Every row comes from one small tree of marks. The marks that hang from a mark follow it in brackets, in alphabetical order. Every link used is in the known rows. Which tree was each row made from?
Known rows:
E{R}: [-18.0  -2.7  -7.6 -24.5  16.0  -3.8   1.0  17.9  10.8 -10.4  10.7 -11.0
  25.2   3.1 -18.5  20.8  27.3   7.5   4.0  -4.2  14.5 -22.1  16.9   6.0]
X{C{T}}: [-17.5   3.7  -5.7 -13.0  13.9   0.2  -0.9  -3.8  -4.3 -15.1   5.2  -7.4
  29.9  23.4 -14.9  11.4  22.4   7.3  -3.3  -3.1  30.4 -48.1  21.1  -3.6]
C{E G{R{X}}}: [-37.2  -2.0  -9.7 -19.2  12.2  -5.9   1.8  12.8  27.3 -36.2  16.6 -15.6
  10.9 -16.7 -15.5   2.9  15.4   8.7   2.8  20.0  19.5 -37.9  20.8 -10.8]
C{G{R{A}}}: [-42.3   4.2  -7.9 -17.3  22.3   9.3   1.4   5.4  12.5 -31.9  23.5 -10.1
  29.0 -25.6  -7.8  -1.8  19.3   8.5  -0.3 -12.4  10.4 -34.5  15.6   6.2]
R{A}: [-26.6   8.6  -5.5 -11.0  16.4   5.1   6.5   0.3  13.7 -32.1  14.4  -4.8
  23.9 -11.1 -13.3  -5.1  26.1   8.8  -6.9 -15.2   9.8 -20.3  16.7   1.5]
C{G{R{A{U} X}} T}: [-33.5  -1.8  -7.4  -7.8  23.3   8.2   8.5  -3.0  18.7 -50.8  25.3 -29.2
  27.7 -27.5  -5.8  16.6  25.5  -3.8  -5.4   1.5  27.9 -35.1  14.2   1.4]
E{R{A X}}: [-28.5  -1.7  -7.7 -12.3  16.3  -0.3   8.1  18.5  23.8 -39.0  15.0 -30.9
  20.9  -3.0 -22.4  20.7  37.2   4.1   4.5   7.0  10.3 -20.4  19.4 -16.3]
C{T}: [-13.0   9.2  -4.8 -13.9  15.0  -3.9   2.9  -5.5   0.0 -16.6  10.2   4.9
  29.3   5.7 -13.5  15.7  21.7   7.3  -6.8  -5.8  21.9 -31.6  21.1  15.0]
R{A X}: [-30.9   6.7  -5.6  -6.9  14.2   2.4   9.8   0.2  21.2 -43.6  14.0 -21.5
  18.0  -4.9 -17.7  -3.8  30.2   5.1  -3.9   7.1   9.0 -17.9  19.9 -15.5]
X{C{E{R{A}} G T}}: [-13.4  -6.7 -10.1  -1.3  16.1   1.3  -1.5  23.9  11.0 -43.1  16.4 -18.5
  29.7  -7.4 -20.4  32.2  23.0  11.4  -0.9 -17.3  43.3 -67.7  17.3  -5.5]
C{E{R}}: [-14.9  -3.9  -8.9 -19.8  11.2 -11.2   0.8  24.7  22.2 -19.6  11.1  -4.0
  14.9  -4.2 -21.0  21.5  22.6  10.2   2.3  -5.9  21.3 -26.9  18.2   2.3]
A{C{E} J{P} U}: [ -9.7  -4.3  -7.3 -18.6   7.1  13.4  -5.3  -1.0  23.7 -40.8   5.5  -6.0
  -4.6 -24.7 -29.4  -4.5   3.4  12.1  -6.7 -24.4  25.6 -16.7   3.8   5.6]
G{C R{X}}: [-49.3   2.3  -7.5 -32.9  13.6   4.3   6.0   9.4  15.5 -16.6   7.5 -23.8
  14.8  19.4  -4.2  -1.1  24.7   2.2  10.9  20.1 -13.8 -19.8  26.7 -12.3]
A{C{G} J{P T} U}: [  0.4  -1.2  -6.8 -16.6  15.3  25.6  -6.4  -7.1  -1.0 -33.5  13.5  -3.3
  10.8 -19.3 -24.7  13.3   4.0  11.1  -6.2 -27.8  30.6 -44.9   5.2  15.2]
R{A{U}}: [-20.5   1.3  -4.7  -9.3  18.5   5.8   8.7  -4.6  20.9 -37.3  17.1 -14.3
  23.2 -27.5  -6.8  -7.5  26.2   0.4 -12.0 -21.6  18.2 -11.3   6.1   6.2]
A{C{T} J U}: [ -4.6  -6.4  -4.9 -13.8  19.0  10.2  -6.7 -29.5  11.8 -38.4   4.8 -10.9
   8.3  -1.7  -5.1  19.7  17.0   1.2  -7.5 -19.4  29.8 -23.8  10.2  11.7]
A{C{E G T} J U}: [  4.0 -11.8  -7.4  -7.8  16.8   6.3  -9.6 -23.2  17.2 -53.4   9.1  -7.6
   3.0 -26.0  -6.8  16.5   7.0   7.3 -10.4 -22.6  44.2 -43.3   6.7  13.6]
E{R{A{C{G} J}}}: [-15.6 -11.9  -9.1 -14.2  23.5  19.1 -10.6  -0.7  15.8 -49.1  13.0 -24.6
  14.1 -15.1 -13.1  21.9  22.4  11.6   4.3 -23.3  18.0 -37.4  10.4   0.6]
P{J{T}}: [ -5.1  12.3  -4.4 -12.4  14.5  -1.6   0.3 -24.0 -16.5 -19.8  11.4   7.3
  27.2   5.3  -3.5  24.2  17.6  11.7  10.3  -6.3  19.9 -51.0  23.6  12.1]
X{C}: [-25.6  -0.2  -6.3 -17.9  12.4   1.3  -1.0   0.5   5.2 -13.1   4.5 -14.8
  23.9  19.5 -14.5  -8.1  22.9   7.8  -0.4  -2.4  21.9 -38.8  16.8 -10.6]
E{R{A{C{T} U} X}}: [-20.3 -10.9  -7.8  -9.8  18.5   7.7   5.0  12.5  23.2 -51.6  12.5 -40.4
  18.4  -0.4 -14.9  35.2  35.4  -4.5   0.2  -8.6  25.2 -21.0  12.8 -17.4]
C{E G{R{A X}} T}: [-36.0   4.7  -9.0  -4.5  16.2  -3.0   5.4  10.0  22.8 -54.6  23.4 -15.2
  18.7 -22.1 -14.7  20.0  19.2   7.7  -1.1   6.2  25.6 -46.5  24.0  -5.1]
A{J U}: [ -7.4  -4.7  -4.5 -15.0  18.9   5.2  -0.4 -26.6  18.5 -32.1   9.9 -10.1
   8.8 -20.2  -5.7   4.3  18.9   1.6  -9.1 -10.1  23.6 -12.2   7.2  19.3]

Which tree is each row?
[-14.1   5.5  -7.9 -14.7  16.0  23.2  -5.2  20.2   0.8 -38.4  16.0  -5.0
   9.8   6.7 -38.5  40.0  19.6  16.0   5.4 -30.7  12.6 -38.8  19.2   3.0]
E{R{A{C J{P T}}}}
[-22.4   0.5  -7.2  -4.3  17.3  14.4   1.2  -5.6   9.2 -53.4  12.5 -25.3
  23.4  -6.5 -15.4   8.9  23.6   7.3  -3.4  -2.9  22.9 -43.8  18.3 -17.0]
R{A{C{G T}} X}
[-35.2  -4.0 -10.0 -18.7  13.0  -0.6  -4.6   8.4  19.2 -41.9  12.3 -16.9
  10.0   1.3 -14.1  18.6  13.4   8.9   5.4  10.1  25.4 -48.8  23.8 -15.8]
A{C{E G{R{X}} T}}
[-11.6   8.3  -6.0 -18.7  11.4  17.5  -7.4  -7.5  -2.6 -26.8   4.7   4.9
  13.6   3.7 -32.4  15.4   7.8  15.8  -2.7 -17.7  19.8 -29.3  17.6  13.2]
A{C{T} J{P}}
[ -4.9   2.5  -5.5 -18.1  12.8  21.4  -4.2  -6.3   1.6 -29.5  10.2   0.5
   4.7  -2.1 -27.7  15.6   8.9   8.8  -4.9 -27.9  23.2 -29.2  10.0  11.6]
A{C J{P T} U}
[-37.6   8.3  -6.3 -30.7  17.3   2.6   2.3   6.8  -1.8  -5.1  10.3  -2.3
  26.3  20.5  -0.4  16.3  19.0   4.7   5.2  -3.8  -5.0 -31.8  28.2  12.6]
G{C{T} R}
[-35.8  -1.9  -7.6 -12.6  17.2   1.9   0.7   8.1  26.9 -49.4  17.3 -11.7
   8.7 -12.7  -5.5  15.4  17.8   0.9  -4.7 -30.0  24.0 -26.6  15.1  -2.7]
G{R{A{C{E T} U}}}
[-19.4  -6.7  -8.4 -13.8  13.7  -2.6   0.9  15.3   5.8 -23.6   5.9 -34.9
  27.2  33.0 -23.9  37.0  34.1   2.8   7.3  18.3  31.4 -46.8  25.3 -19.3]
E{R{X{C{T}}}}
[-10.4  -1.5  -8.0  -6.6  11.3  -3.4  -3.8   1.6   3.8 -28.7   9.1  -5.6
  25.3  -0.6 -15.8   8.7  11.6  12.6  -6.9  -6.5  45.4 -68.8  17.7  -2.8]
X{C{E G T}}
[-13.8   7.2  -6.1 -17.8   8.7  -4.5   4.8   7.5   7.0 -19.2   5.5   7.1
  16.5  11.7  -8.2   9.6  15.2  10.1  -4.0  -9.0   9.0 -37.9  24.4   7.4]
G{C{E T}}
[-32.8  -7.3  -8.7 -16.1  16.1   7.6   1.7  21.0  24.1 -44.5   9.4 -37.5
  13.9  10.8 -21.7  18.0  35.0   4.7   8.3  -0.7   6.8 -19.6  17.6 -29.8]
E{R{A{C} X}}
[-23.0  -6.7  -9.3 -25.1   7.4  -6.9   6.1  30.1  26.4 -24.4   4.3 -25.2
   7.0  15.3 -17.7  17.6  26.6   6.7  10.0  14.9   1.0 -25.7  23.9 -17.4]
G{C{E{R{X}}}}
[-40.0  -4.9  -9.1 -32.1  18.8   9.9  -8.3   5.3   8.8 -18.3  11.5 -11.4
  21.3  -4.1  -5.7  -2.7  12.4   9.4   6.5 -10.6  10.3 -37.5  15.7  -2.4]
A{C{G{R}}}
[ -1.1  -7.6  -5.9  -9.8  14.0   1.4  -6.9 -21.3  21.1 -49.0   5.5  -5.4
  -3.2  -8.2  -8.2  20.6  12.4   3.9  -9.8 -20.6  35.5 -27.8  11.0   7.9]
A{C{E T} J U}
[-22.5  -9.3  -7.6 -11.4  18.6   2.2  10.9  14.2  30.9 -44.8  17.3 -40.7
  19.1 -17.5 -16.1  19.2  36.7  -3.5  -1.1   0.8  19.0 -10.8  10.1 -11.6]
E{R{A{U} X}}
[-11.7 -12.1 -10.9 -14.0  11.4  -4.2  -4.3  21.1  16.9 -41.3   8.3 -24.5
  14.3   3.1 -22.9  36.4  20.1   9.6   5.2   6.9  34.5 -51.9  19.7 -15.4]
A{C{E{R{X}} G T}}
[-22.8   0.7  -5.6 -11.5  19.1  16.5  -6.3 -18.0  16.4 -49.5   8.1 -12.7
   4.2  -3.6 -11.1   0.6  20.4  10.1  -2.3 -22.7   8.5 -21.2  14.8  -6.6]
R{A{C J}}
[-22.0   0.1  -8.5  -9.6  11.5  -2.4   9.9  27.9  21.8 -44.9  11.6 -23.0
  14.8  10.0 -17.5  34.5  31.7   5.8   3.8   3.1   7.1 -35.7  27.2 -13.3]
G{C{E{R{A X}} T}}
[-20.6   2.1  -5.6  -2.5  18.0  13.8  -1.8 -23.6  15.6 -63.1   8.3 -24.2
   4.7   8.1 -16.3  21.3  26.2   5.8  -2.0  -1.6  16.5 -29.1  22.1 -15.2]
R{A{C{T} J} X}
[  1.4  -8.5  -6.3 -13.5  21.3  16.5  -8.4 -25.0   4.2 -41.7  12.4  -9.6
   6.9  -9.3  -3.4  19.7  12.7   4.5  -5.9 -23.4  31.9 -46.3   7.7  10.6]
A{C{G} J{T} U}
[-33.1   0.0  -7.7  -7.6   8.2   1.2   3.3  10.3  34.0 -58.2   8.4 -23.6
   0.1   0.1 -20.8  -6.7  24.1   8.9  -1.2  -2.8  12.4 -23.6  18.7 -34.5]
R{A{C{E}} X}
[-22.1   1.6  -5.8  -9.3  11.3  -2.2   3.0  -5.2   3.2 -27.2   4.3 -24.3
  24.1  30.0 -20.0  13.5  27.0   4.1  -0.7  19.3  29.7 -46.2  24.1 -20.4]
R{X{C{T}}}
[-14.4  -3.7  -8.5  -3.6   9.0  -4.9   0.5   1.8  11.3 -40.9   8.0 -21.4
  19.1   5.2 -20.4  10.9  17.7   9.8  -2.7  16.5  45.0 -66.2  21.1 -19.7]
R{X{C{E G T}}}
[-14.7 -14.9  -7.4 -15.1  23.2  16.1  -5.6  -5.4  25.6 -50.7  11.6 -31.3
   5.7 -13.9  -9.5  22.6  27.8   0.4   0.5 -29.3  18.9 -13.0   5.8  -0.7]
E{R{A{C J U}}}
[-21.6  -8.9  -6.1  -7.6  18.6  15.7   0.3 -23.4  31.1 -66.8   8.3 -38.7
  -2.3 -13.7 -10.1   1.4  26.7  -1.9  -5.0  -6.8  16.7 -10.1   8.0 -19.1]
R{A{C J U} X}
[-42.4   3.2  -8.3 -32.7  10.8  -4.8   2.3  17.9  19.9 -14.3   8.9  -3.2
   9.0   7.8  -2.8  -2.2  14.0   8.5   6.7  -4.0  -7.2 -27.3  24.9   1.0]
G{C{E} R}
